Each row comes from the steps of one path. Every step used is in the known rows, and no mark comes twice. Write the path behind each row, first mark first.
Known rows
w/q/n: [ -7.6 -25.7  -2.9 -11.8  -7.0 -10.9 -31.8  -4.2   5.6  -5.9  27.2  -8.2
 -14.9  -4.6  19.8  -2.0  21.4 -23.0   9.4  23.1 -13.8 -15.0 -31.5 -10.7
  -7.0   3.0  30.2 -13.4  -5.6 -10.0 -12.5]
k/v/s/m/d/w: [  0.0   5.6  30.0  17.5 -12.1   4.7  38.5  14.6 -30.5   5.1  -5.3  12.6
 -33.8  -3.5 -23.4 -12.4 -30.0 -29.9  30.8 -30.0 -11.8  31.6   9.1  -0.7
  34.9  34.2   4.4 -22.0  25.2  -7.5  25.8]
n/q/w: [ -7.5  24.2   1.1 -19.4 -10.3  33.4 -26.7  29.9  -1.8   5.8 -10.5  -2.2
  -0.2   1.4   8.2   3.4   2.8 -14.2  40.0  -2.6 -16.6  18.6 -24.0   9.7
  -8.7 -12.9  12.4 -14.6   5.1  16.4  32.7]
l/w/d: [  2.7  33.3   0.2 -33.2 -20.6   2.0 -13.9  31.7   5.0  -7.6  -1.5  14.9
  23.8  21.0  19.5 -20.9  18.8 -24.2 -18.8  26.8  -8.2 -11.9   4.7 -13.3
  16.7   7.5  20.2 -11.2   5.4  18.1 -25.8]
v/s/m/d/w/t: [-10.4  -1.0  31.8  16.7   2.1 -11.7  28.0  -0.2 -33.3 -11.0  11.4  17.2
 -33.5  -4.4 -28.4  -9.8 -24.0 -29.1  21.0 -12.2  -3.4  22.6  -4.4 -11.5
  29.4  24.2   8.5 -40.8   9.4 -25.5  12.0]
l/w/t: [  4.4  22.5 -12.4 -28.7   3.2  -0.5 -12.4  13.8   9.5 -13.0  12.5  15.6
   7.5   3.1  -9.0 -17.7  -1.7  -9.9  -6.8  -8.2  -6.2  -2.8  -8.1 -16.2
  23.5  15.9  24.8 -38.3 -15.4  -4.7 -18.5]
k/v/n/q/w/l: [ 10.2  48.0 -34.2 -53.7 -22.8  47.1  -9.1  40.4  25.3 -11.3  14.9 -12.6
   9.9  -1.6 -14.7  -1.8   5.8  20.8  48.3 -39.8 -19.1  -3.7 -14.5  46.5
  16.3  18.4   0.4  -5.1  15.9  27.2  24.3]
s/m/d/v: [  1.6 -13.9  23.3  28.4  11.2 -14.1  11.9  -6.4 -41.2  28.3 -17.9  30.0
 -39.3 -10.2  -9.8  17.8 -11.1 -29.4  -1.5 -10.9   0.4  26.0  -2.9 -11.9
  13.1  29.5   4.7 -22.0 -14.3  48.6  11.3]
m/s/v/d/w: [-33.4  14.9   9.9 -31.0 -18.6  17.4  29.7  24.2 -41.0 -49.5  -2.0  59.7
  -5.5 -28.8 -38.9  -2.5 -21.3 -22.0  12.3  -1.0  -9.2  24.4  21.6 -14.0
  24.5  23.9  29.6   5.9  36.2 -14.2  13.6]
b/q/w/t: [-31.1  31.9  11.1 -12.9   3.9   9.0 -15.5  -6.3  11.0 -27.4   3.7  14.6
  -1.1 -12.7  -9.1  11.6  23.1   7.5   0.8  25.3 -18.9   1.0 -22.2   8.8
 -24.4  -3.4  11.9 -31.9  13.4   3.2  23.9]
s/m/d/v/n: [  0.6 -14.8   8.7  28.6   9.7   3.9  32.4   2.0 -39.2  21.4  -9.6  21.2
 -36.6  -8.4  -6.5   8.5 -17.5 -16.6  16.3 -30.4  18.9  35.6 -19.7  15.2
  19.5  12.4 -11.9 -24.0 -18.7  41.5  17.7]
t/w/l: [-11.5  25.1 -15.4 -27.3 -28.8  22.0 -19.0  33.1  29.9  -5.2 -11.9  30.9
  16.4 -25.6  -5.3 -11.7   6.7   9.8 -22.5  -5.2 -32.4 -17.1 -10.6  -5.2
 -38.6 -10.2  22.4  14.8 -10.9  13.0   5.2]
q/w: [-11.6  17.3   8.0  -9.4  -9.9  38.0 -10.4  19.2  18.8  -9.8 -11.9  14.3
  -2.4  -5.7  10.4   8.3   3.6  -9.2   7.4  -0.8 -25.4  18.9 -30.8   8.6
 -14.7 -10.4   8.1  -3.1   5.7  10.8  32.8]
d/v/s/m: [  0.9  -8.9   5.5   8.6  -9.7  -5.1  14.7  23.5 -33.3  13.2  -8.8  29.8
 -32.6 -21.4 -13.9  38.5 -46.1 -14.6  17.7 -15.0   2.6   7.2   5.3 -11.2
   8.0  28.9 -20.9 -15.2  -3.1  21.7  -3.9]
s/v/n/q/w/d/m: [  2.0  40.6 -22.3  -5.3 -32.8   9.8 -23.1  50.3 -10.3 -19.1  -2.2 -27.4
  24.5 -17.7  -2.7   4.8  21.9 -13.3  21.0  22.4 -13.1   0.2  13.4  23.3
  11.4 -11.5   5.8  20.0  46.7  36.9  37.6]
s/m/d: [  0.3  -2.5  24.2  31.8   7.0  -3.9 -10.4  -4.8 -15.4  34.2 -11.7  11.5
 -37.4   9.9  15.7  -8.6   0.0 -51.8   8.7  -9.5 -10.1  21.9 -17.6 -15.6
  -2.7  12.8  14.2  -9.8  -6.3  37.3  13.1]
l/w/d/v/k: [ 11.1  20.2  -1.1 -19.6 -22.9  -5.2  28.0  48.5 -22.4   4.3   5.0  32.8
  19.0  10.5   1.7  -3.8  13.7  13.8  -7.3   2.2  22.2   1.8 -17.7  -7.5
  33.4   7.7   1.9 -26.8  -1.6   6.1 -20.9]
m/s/v: [-12.3 -16.3 -20.2 -12.5 -28.0  -2.3 -26.2  12.6  -6.2  -8.4 -13.3  43.6
 -19.6 -10.6  -8.2   7.9  13.1 -26.3   2.9 -13.7 -28.7  13.2  -1.8 -37.8
   6.9  10.7  25.1   5.8  20.9  20.2  -0.8]
s/v/k: [ -2.9   5.1 -25.1   0.2 -36.5  16.5  -4.9  50.1  -1.1   1.1   2.3  46.6
   4.5  -3.4   5.7   1.8  15.0   8.5  14.2 -20.4  12.1  33.4 -33.1 -22.4
  10.3  -7.5  11.3  -6.9  16.6 -19.7   1.3]
v/d: [-17.5  18.6  12.2 -11.1  -0.7  26.8  13.5  21.6  -3.9 -22.7  -1.0  47.4
  -0.7   0.4  -5.4   0.5 -23.3 -25.6  -0.9  12.7  24.5  17.9  12.2  -2.2
 -16.1   7.9  10.7  -3.2  11.9  -8.8   8.2]
k/v/s/m/d/w/q: [ 10.5   7.6  20.3  -3.7 -13.0 -17.9  22.6  20.1 -27.6   5.0  22.9 -17.5
 -30.0  -5.2  -9.4 -18.8 -10.8 -21.1  27.3 -12.9  -3.1  13.1  -6.4   6.2
  51.2  31.9  13.8 -26.7  15.2 -21.8  18.6]
w/q: [ -6.7   0.2  -1.7 -21.1 -15.8 -12.6 -29.2  14.7   8.2   4.4  11.2   3.9
  -2.6   0.5  23.1  -7.0  18.0 -11.5  -4.3  18.4   0.8  -2.5 -26.1 -14.6
   8.5   4.5  21.9 -18.1  -9.5  -2.5   0.7]
t/w/q: [ -9.0  10.8  -3.4 -12.0 -16.5  -5.9 -27.4  29.6  11.7   2.7  -0.5   4.6
  -0.3 -25.8  24.0 -18.8  15.9  -0.7 -19.6  21.7 -11.1  -3.8 -31.6  -4.3
 -23.1 -29.7  33.7  -1.4 -19.2 -12.5  18.7]
v/k: [ -7.6  -1.5   1.6   4.8 -21.9  10.5   3.7  36.2   4.6  14.8  -2.9  34.0
   2.1  13.5  16.1 -12.2  12.1  -2.6  10.9 -16.7  17.3  20.6 -39.3 -18.5
  -3.4 -11.5   0.2 -20.0   4.7 -12.5   4.4]
t/w/d: [-19.9  22.0  12.7  -0.2 -26.5   3.6 -19.3  30.8  13.4 -11.7 -20.9  30.9
   7.5  -7.3  23.9 -20.6  28.4 -16.1 -36.7  37.9 -18.4  -3.0  -4.1  -7.7
 -45.0 -30.3  24.1  10.0  15.9   7.2   9.2]
k/v: [ -0.8  10.9  -6.0  -7.0 -16.7  10.7 -13.7  17.2  26.8  -3.3 -11.2  24.7
  -7.8   5.3  -2.2  -6.2   6.9  -6.1  -3.6 -21.6 -11.0  13.3   9.1  -6.4
   0.5  25.1  13.5 -17.8  25.9  14.6  11.8]
l/w: [  7.2  21.9 -10.4 -28.8  -8.4  15.4  -6.6  28.2   4.0   6.3  -8.1  16.7
  16.4   7.6   5.2 -17.4  -9.5 -18.6  -1.4  -9.9  -8.0   3.3  -7.6 -15.5
  18.2   8.3  20.4 -17.4 -20.4  13.2 -13.9]
b/q: [-40.1  11.6  13.4  -6.2 -12.5  -1.1 -17.0  -3.0  -0.6   5.2 -25.3  33.9
   2.4  -4.3   0.0   6.2  13.8  -5.7  -6.8  32.1  -2.2   3.8  -3.7 -21.3
 -35.9  -1.9   4.3 -20.8   8.1  21.5   6.5]

Write each row's path
[ 11.1  -6.6 -18.5 -34.1  -2.8  -6.8 -25.6  11.2   0.1  -5.3  37.3 -19.1
   2.1  -0.1  14.2 -15.1  12.3 -20.3  12.1  13.6 -17.1 -22.6 -29.0  -5.6
  18.8   9.1  38.2 -15.0 -23.3  -8.4 -26.8]  l/w/q/n
[  6.1 -21.3  16.9  28.7  -9.4   2.6  39.7  22.7 -24.8  29.0  -5.3  41.0
 -15.2  10.6  -9.5  -1.0   6.9   0.0   2.4 -23.2  33.5  40.2 -33.7 -11.2
  14.4   0.7  -0.9 -34.7  -7.6  -1.3  14.4]  m/d/v/k
[-25.3  38.0  23.7 -27.2  -7.7  25.7  38.6  26.6 -14.3 -46.2  -1.0  43.2
   2.4 -14.1 -36.7 -12.3 -27.8  -6.3  10.1  -7.4   5.2  26.2  31.3   9.5
  18.9  37.3  19.8 -11.4  39.5 -20.2  24.7]  k/v/d/w
[-15.5  10.1  19.0 -23.3 -22.1  16.1  15.6   7.1  -5.3  -3.0  -1.7  28.2
   9.8   1.4 -24.6 -16.6   4.7 -12.4   3.4 -10.5 -23.1   6.9  -3.4 -10.1
  20.3  27.3  20.4 -11.2   1.3   6.1   4.4]  m/d/w/l
[-27.5  27.3  22.5 -15.5 -15.3   3.5   6.6   6.5 -18.0 -22.1 -16.4  30.2
   5.9 -16.2  -9.7  31.9  28.3  12.5 -17.8  50.5 -11.7  -2.8   4.7  11.7
 -15.1   5.9  -3.0 -15.6  22.0  37.1  16.9]  b/q/w/d/v
[ 12.7  21.9 -14.8 -43.5  -9.0  -8.2 -20.2  32.0   4.3   7.0  20.2 -11.0
  14.9   3.0  19.2 -20.7   6.7 -12.2  -1.2   9.6  -2.7 -12.9 -25.2  -7.5
  37.6   7.8  29.4 -20.5 -28.5  -1.2 -16.8]  l/w/q
[  1.0 -24.9  24.2  25.4   1.5   0.9  20.8  -4.8 -25.0  21.5 -20.2  42.0
 -21.2  -0.5 -16.7   9.4  -2.5 -15.8 -13.8  -5.7  11.5  37.0  -2.0 -13.2
   9.0  14.4   7.6 -32.4 -12.8  23.9  13.7]  m/d/v
[ 10.1 -15.3  20.1  38.1  -2.4   2.0  12.0  10.8 -18.7  31.0  -5.0  11.3
 -42.9  13.1   4.9  -0.5 -25.5 -51.2  21.1 -15.2   5.4  25.7 -10.1 -13.9
   0.9   6.7  -5.7 -11.8  -0.8   5.7  10.9]  v/s/m/d
[-11.9 -18.2  25.1   0.9   5.6 -22.6  -8.2 -13.7 -35.9  -0.5  30.2 -21.0
 -35.3 -12.2   7.4 -14.6  13.1 -41.2  27.7  14.0 -27.9  -2.9 -30.1  -5.7
  20.1  19.4  36.1 -13.3  -5.0  -1.1   0.7]  s/m/d/w/q/n
[  1.3  23.3   6.4 -15.0 -24.6   7.6  13.9  49.5 -28.9   2.5   5.0  18.3
   5.7   6.4   3.1   8.7  23.7  15.3  23.6   7.2  16.5  12.7 -28.7  10.5
  14.6  -7.2  -5.6 -26.1  18.6   9.5  15.2]  n/q/w/d/v/k
[ -3.1  40.4 -17.1 -52.2 -22.2  34.3 -30.1  31.3  17.9  -2.7   5.9  -0.1
  15.9  -2.3  -7.3   7.0   8.3   2.5  33.7  -7.8 -31.0 -13.8 -18.5  13.0
  -0.5   7.5  12.8   0.5   2.3  27.7  13.2]  n/q/w/l
[-11.7 -16.3   6.3   9.2 -13.4 -31.0 -17.7  -1.0  -0.1  12.3 -22.6  -2.1
 -10.8  -7.7  -9.7  -3.3   8.2 -43.7 -11.3  -3.7 -34.5 -22.1  18.4 -31.0
  -5.9  12.6  15.7   8.7  23.0  54.9  23.6]  d/m/s
[-10.1  15.5  10.5  10.1 -25.1 -23.8 -23.9  18.6   7.1  -4.8 -16.6  -5.1
  18.5   0.7   7.5  -4.3  25.2 -32.9 -29.7  41.7 -15.2 -20.9  31.1 -18.3
  -9.9   8.8  11.5  12.0  37.5  44.4   9.6]  w/d/m
[ -7.5  26.3  -0.7 -20.9   3.6  13.1 -29.3  14.2   4.0 -15.3  10.1  -2.3
  -7.4   0.7  -4.4   1.0  10.6  -6.4  29.4  -0.4 -14.6  10.7 -23.1   7.8
   1.3  -0.9  20.6 -33.6   7.5   2.2  22.4]  n/q/w/t
[-17.0   4.4  12.3  13.1 -24.9 -35.3 -21.0  15.9   0.8  -1.1 -24.8  -2.3
  -1.7 -17.5   2.0 -20.5  30.5 -42.0 -36.7  28.1 -43.1 -35.8  22.0 -19.9
 -31.7 -14.8  22.8  28.9  33.3  49.8  26.4]  t/w/d/m/s
[  4.4  34.0 -16.2 -20.7  -9.5  45.1  -3.8  36.4   6.8  -4.8  -0.2 -13.4
  -4.5   2.3  -0.3  -5.6  -1.4   5.0  54.4 -33.0  -6.3  26.7 -22.4  45.2
   8.9  -6.1  -0.4 -20.9  20.5  16.1  46.2]  k/v/n/q/w
[  1.7  16.5 -28.7 -10.5 -20.5  18.1 -17.3  37.4 -18.1  -7.0  -4.8 -24.4
  -1.7 -22.9 -14.8   5.2   3.0 -15.9  51.3 -23.1 -24.2   9.6 -11.3  22.1
  15.3 -12.2   7.6  14.0  28.0  40.6  49.9]  d/m/s/v/n/q/w
[  6.1   5.5   6.1   4.0   2.7  38.8  22.4  20.7 -30.9  12.4  -5.7  -1.8
 -14.6  -0.8 -10.9   5.5  -8.3  -3.0  47.5 -23.0  12.1  45.3 -32.7  39.6
  14.0 -13.0  -4.2 -31.0 -11.0  22.5  49.4]  m/d/v/n/q/w
[ -7.9  23.6 -18.2 -30.6 -32.6  20.3 -19.8  34.9 -16.3 -22.6   5.5   0.8
  -6.3   4.2   8.3  -3.4  33.9 -19.4  38.6   7.2 -21.6   7.4 -13.9  18.8
  13.2 -14.5   8.9   4.7  41.4  25.5  19.4]  m/s/v/n/q/w/d
[ -5.4  32.2   1.7 -12.8  -1.5  28.6  17.8  26.3  10.9 -29.5   2.5  40.7
  -6.8   1.7 -16.4  -4.7 -16.6 -13.5  -0.7  -8.2  20.5  19.3  28.0  12.0
  -3.8  27.7  15.8  -5.0  34.2  -7.7  15.8]  k/v/d
[-10.5  21.2   6.1 -11.3   2.5  19.9 -15.9   4.2  20.6 -28.3   8.9  14.6
  -8.8  -6.8  -2.0   4.9  13.2  -3.2   0.3  -0.6 -21.5   9.8 -29.0   4.7
  -5.2   1.1  15.3 -25.3   7.4  -4.7  21.7]  q/w/t
[  4.2  24.5 -22.5  -8.9 -40.4 -10.6 -16.3  55.8 -20.8  -2.6   7.2 -10.4
   6.4  -5.2  -3.8  -2.4  40.6 -14.1  30.5   0.1 -16.8  -5.3 -12.2  -6.8
  19.6 -13.8  15.8  17.1  53.7  23.4  25.2]  n/q/w/d/m/s/v/k
[-20.4   1.1  -5.7 -34.3 -13.1   7.4   2.6  17.7 -31.1 -54.2  40.7  18.4
  -3.6 -33.4 -18.0   0.1  -2.1 -12.5  21.8  28.7  -5.8   5.1  -4.7   1.3
  22.7  19.5  43.1   1.8  17.9 -42.8  -5.1]  s/v/d/w/q/n
[-10.6   9.8 -19.7   7.7 -38.7 -23.6 -32.1  31.7  -6.2 -16.8 -20.3  14.5
   2.2 -35.8 -10.9  -6.1  31.5 -26.5 -32.9  20.5 -46.3 -15.9  25.1 -26.4
 -18.8 -11.8  34.2  40.4  43.2  37.4  20.4]  t/w/d/m/s/v
[-12.8  21.2  20.0 -21.2 -13.2   3.4   7.5   5.9 -18.3   5.5  -0.2  14.5
  -6.9  -9.0 -18.0 -11.1  -0.3 -23.7  13.5 -15.9 -33.5  -1.7  -4.4  -8.3
  25.4  39.7  17.2  -3.9  -1.7  30.4   1.0]  s/m/d/w/l
[  2.1  -4.7   3.3  12.3   7.0  -3.1   9.5  14.7 -55.9  36.4  -7.2   4.1
 -32.9   1.2  -8.4   3.4 -20.4 -21.7  50.1 -28.5  25.1  32.2 -12.3  13.8
  22.6  10.8  -8.0 -36.6 -17.4  48.8  17.0]  s/m/d/v/n/q
[-10.3 -16.1  -7.0  -4.4  -8.6  -6.4 -33.0  12.2   7.6  -9.2  19.3  -5.9
 -10.3 -27.1  18.7 -15.2  21.8 -11.8  -4.3  23.3 -25.3 -15.2 -35.7  -2.4
 -34.5 -26.7  41.4   3.0 -13.6 -17.7   5.5]  t/w/q/n
[  9.2 -37.6  17.6  29.7 -14.4   9.9  43.8  15.8 -26.8  17.6 -10.5  42.3
 -21.4   2.7 -28.5  19.7 -33.2 -15.5   3.0 -13.1  28.9  37.2   4.3 -10.2
  12.2   6.8 -15.6 -32.3  -4.8 -16.0  11.7]  m/d/v/s
[ -4.2   7.9 -28.7 -10.7 -35.2 -16.5 -26.2  34.5 -31.0  -1.8  -2.4  -8.3
   2.5  -1.7  -8.0  -5.9  18.9 -27.3  32.4   2.2  -4.9  -2.5  21.2  -3.3
  20.6  -0.2   9.0   6.7  39.4  46.2  11.8]  w/d/m/s/v/n/q
[ -2.3  -1.0   5.4   9.1 -15.0   3.9  -3.8  24.8 -12.0  14.0  -2.8  17.5
 -30.0  -6.3   6.5  17.8 -37.2 -33.6  26.1 -12.8  -4.4   5.0  -4.0 -15.3
  -4.0  14.1 -13.2  -6.2   5.2   8.5  -2.2]  v/s/m
[ -9.6  37.2  11.7 -26.5 -22.2  15.5 -29.4  30.1  -0.5  -9.6  -2.9  -2.8
   6.1  16.2  22.0  -3.3  29.0 -20.3  18.5  33.8 -16.2   0.4  -9.1   9.4
  -8.1 -10.3  14.1  -8.3  27.6  21.7  16.7]  n/q/w/d
[ -8.5  29.0 -14.9   5.4 -13.6   8.0   0.5  40.0 -10.3 -28.0  -5.7  23.8
  18.4 -33.0 -27.6  15.5 -18.8 -25.5 -11.0  18.9  10.8  11.4  42.6  -6.3
  -0.1  16.4  21.4  29.0  37.2  12.1  21.6]  s/v/d/m
[-11.4 -15.7  -3.0  -0.8  -9.2  18.3  25.7  14.5 -19.7  -1.7 -14.4  39.3
  -7.3 -14.0 -11.7  14.6 -19.0  10.7   4.9 -22.0  20.8  30.4 -14.1   8.5
  10.3   7.8 -14.8 -27.7 -12.2  21.9  12.6]  d/v/n
[-33.1  28.9  26.5 -24.8   4.0   8.3  28.3   9.9 -20.6 -54.8  14.0  44.2
   0.4 -15.0 -35.9  -9.9 -20.8  -9.0   0.1  10.1   9.4  17.0  12.5  -3.5
  15.5  25.2  23.0 -31.8  19.7 -32.3  10.1]  v/d/w/t
[-32.4  17.1   8.9 -31.3  -5.0  -0.1  20.7   8.2 -32.5 -64.4  17.9  52.7
 -14.0 -25.6 -50.0  -4.1  -9.6 -16.3   5.6  -2.6  -9.6  14.8  17.8 -15.6
  30.5  31.2  33.6 -17.1  36.0 -26.6   5.0]  m/s/v/d/w/t
[-15.6   1.5  11.2   4.0  -2.8 -17.5   7.6   6.9 -11.2 -10.3  -9.0  10.8
  -9.5 -10.3 -22.6  -4.0 -12.3 -50.0  -8.3   5.7  -9.4 -16.5  33.2 -15.6
  -9.2  15.8  16.6  19.3  32.7  37.6  25.1]  v/d/m/s
[ 11.1  11.5  -5.5   6.0 -15.3   3.3  -0.1  27.9   1.7   7.4  -0.5   9.9
 -33.0  -3.5  -3.3  12.2 -31.7 -24.1  25.8 -32.0  -9.1   2.4  10.1  -1.5
   8.5  33.4 -12.5  -8.5  26.6  10.3   5.2]  k/v/s/m
[ -4.6  12.8   3.8  -1.1  -2.5 -16.9  11.2  10.6   0.2 -14.8  -4.6   4.3
 -12.8  -9.2 -30.9  -8.0  -6.6 -39.1  -7.1 -10.4 -13.7 -17.4  48.2  -3.4
   1.6  33.0  19.4  18.4  51.0  40.1  30.5]  k/v/d/m/s
